Each row comes from the steps of one path. Every step used is in the known rows, and no mark comes twice. Write the path behind each row, first mark first.
In the rows, zero is written as 128.
Known rows
fipaz-nudu: [123 124 116  99 120 132  84 122 105 134 108 122 111 136 173 144 109 114
 133]
selo-malif-zovo-nudu-fipaz: [137  97  78 112 122 140 102 123 108 121 147 131 128 136  55 113 161 114
 151]
selo-malif-zovo-bafar-fipaz: [132  78  88 141 104 138 116 128 106 134 165 104 104 140  13 125 153 137
 146]
bafar-fipaz-zovo-selo: [145  93  82 139 137 154 152 141 107 136 123 103  85 143  38  82 124 118
 112]
bafar-fipaz-zovo: [145  90  81 132 141 139 149 143 109 133 102 100  97 132  48  96 121 131
 141]
malif-zovo-bafar-fipaz: [151  91 112 127 112 132 123 141 133 125 157 103 123 155  31 155 143 147
 128]
zovo-nudu-fipaz: [167 141 103 106 151 147 112 132 146 112 135 145 142 138  59 103 145 103
 133]
selo-malif: [112 108 102 142 117 132 119 117 102 136 142 125 109 116  89 105 141 122
 146]
selo-malif-zovo: [112  89  91 126 106 127 112 120  97 131 143 121 118 130  98 130 151 131
 148]
selo-malif-zovo-nudu: [139  93  91 115 116 137 117 131 107 121 152 119 117 134  80 126 159 125
 145]
malif-zovo-bafar: [131 101 135 126 106 127 117 131 146 131 152 118 120 157  84 151 146 139
 124]
zovo-nudu-fipaz-selo-malif: [146 125 111 115 145 161 102 139 117 114 147 134 104 124  23  91 152  87
 124]
malif-zovo-bafar-fipaz-nudu: [150  87 106 113 107 137 102 139 123 128 147  99 114 160  52 160 133 140
 131]
nudu-fipaz-zovo-bafar: [115 116 104 142 136 135 109 110 149 152 107 146  95 148  41  62 136  98
 140]
zumig-nudu-fipaz-selo: [133 148 131 116 109 161 104 125 121 126 112 152 135 122 135 114 130 113
 107]
selo-zumig-nudu-fipaz-zovo-bafar: [161 114 112 115  69 161 128 115 168 146 123 141 133 154 119 110 108 137
 146]
selo-malif-zovo-bafar: [115  88 107 140  99 131 110 120 115 138 163 116 102 141  56 124 156 130
 142]
zumig-nudu-fipaz: [146 154 111 115 115 151 110 112 139 132 109 161 165 128 153 111 130 126
 126]

Write each row's path
[120  89 128 121 112 153 111 151  83 116 152 106  76 122  52 129 151 105
 110]  fipaz-selo-malif-zovo-nudu
[127 131  91 130 105 165 115 105 122 150 108 158 118 136 132  61 137 104
 119]  zumig-nudu-fipaz-zovo-selo-malif
[141 113 154 112  70 166 130 148 122 122 137 116 105 128 136 154 107 132
 107]  fipaz-selo-zumig-nudu
[156 116  99 103  74 157 131 115 156 140 107 144 145 146 150 116 105 139
 150]  selo-zumig-nudu-fipaz-zovo
[150 109 112  93 130 146 104 146 123 106 138 130 129 146  69 142 153 111
 118]  malif-zovo-nudu-fipaz-selo
[144 101 116 131 135 153 131 162  90 114 137  94  95 118  21 135 123 126
 111]  bafar-fipaz-selo
[123 109  88 126 116 153 119 111 137 147 114 149 104 156  79  68 123  95
 127]  nudu-fipaz-zovo-selo-zumig
[164 129 105 102  72 157 123 118 155 129 127 147 167 142 154 137 107 146
 147]  selo-zumig-nudu-fipaz
[105 101 114 136 118 149  80 125 105 132 146 135  93 133   4 103 152  93
 122]  nudu-fipaz-selo-malif-zovo-bafar
[145 117 128 125  85 161 141 129 138 132 167 127 116 155 119 124 115 124
 102]  zovo-selo-zumig
[127 107 121 116 106 141 124 133 118 125 153 127 125 157 130 142 145 124
  96]  malif-zovo-selo
[101 103  99 124 123 145  85 125  91 126 132 138 104 124  40 111 149  94
 126]  nudu-fipaz-selo-malif-zovo
[135 138 102 119 116 150 117 111 139 143  86 158 138 134 154  82 126 117
 131]  zumig-nudu-fipaz-zovo
[159 115  97  91 132 138 108 135 136 110 135 137 152 151  81 140 155 119
 134]  malif-zovo-nudu-fipaz
[145 107 115 119 143 142 146 138 139 135 103 121  84 141 104  77 133 108
 132]  fipaz-zovo-nudu
[113 118 112 148 112 156 125 119 103 139 169 130  93 135  86  86 144 104
 100]  zovo-selo-malif
[112 116  89 129 144 131 111 111 132 143  89 152 116 137  87  68 132  98
 144]  nudu-fipaz-zovo
[103 110  79 142 135 151 108 106 114 150 115 152  89 143  60  42 142  83
 126]  nudu-fipaz-zovo-selo-malif
[170  98 114 116  92 170 139 159 106 114 140  94 113 126  55 150 106 144
 117]  bafar-fipaz-selo-zumig-nudu
[167  91  83 126 101 171 158 140 121 137 124 105  99 148  72  95 111 136
 118]  bafar-fipaz-zovo-selo-zumig-nudu
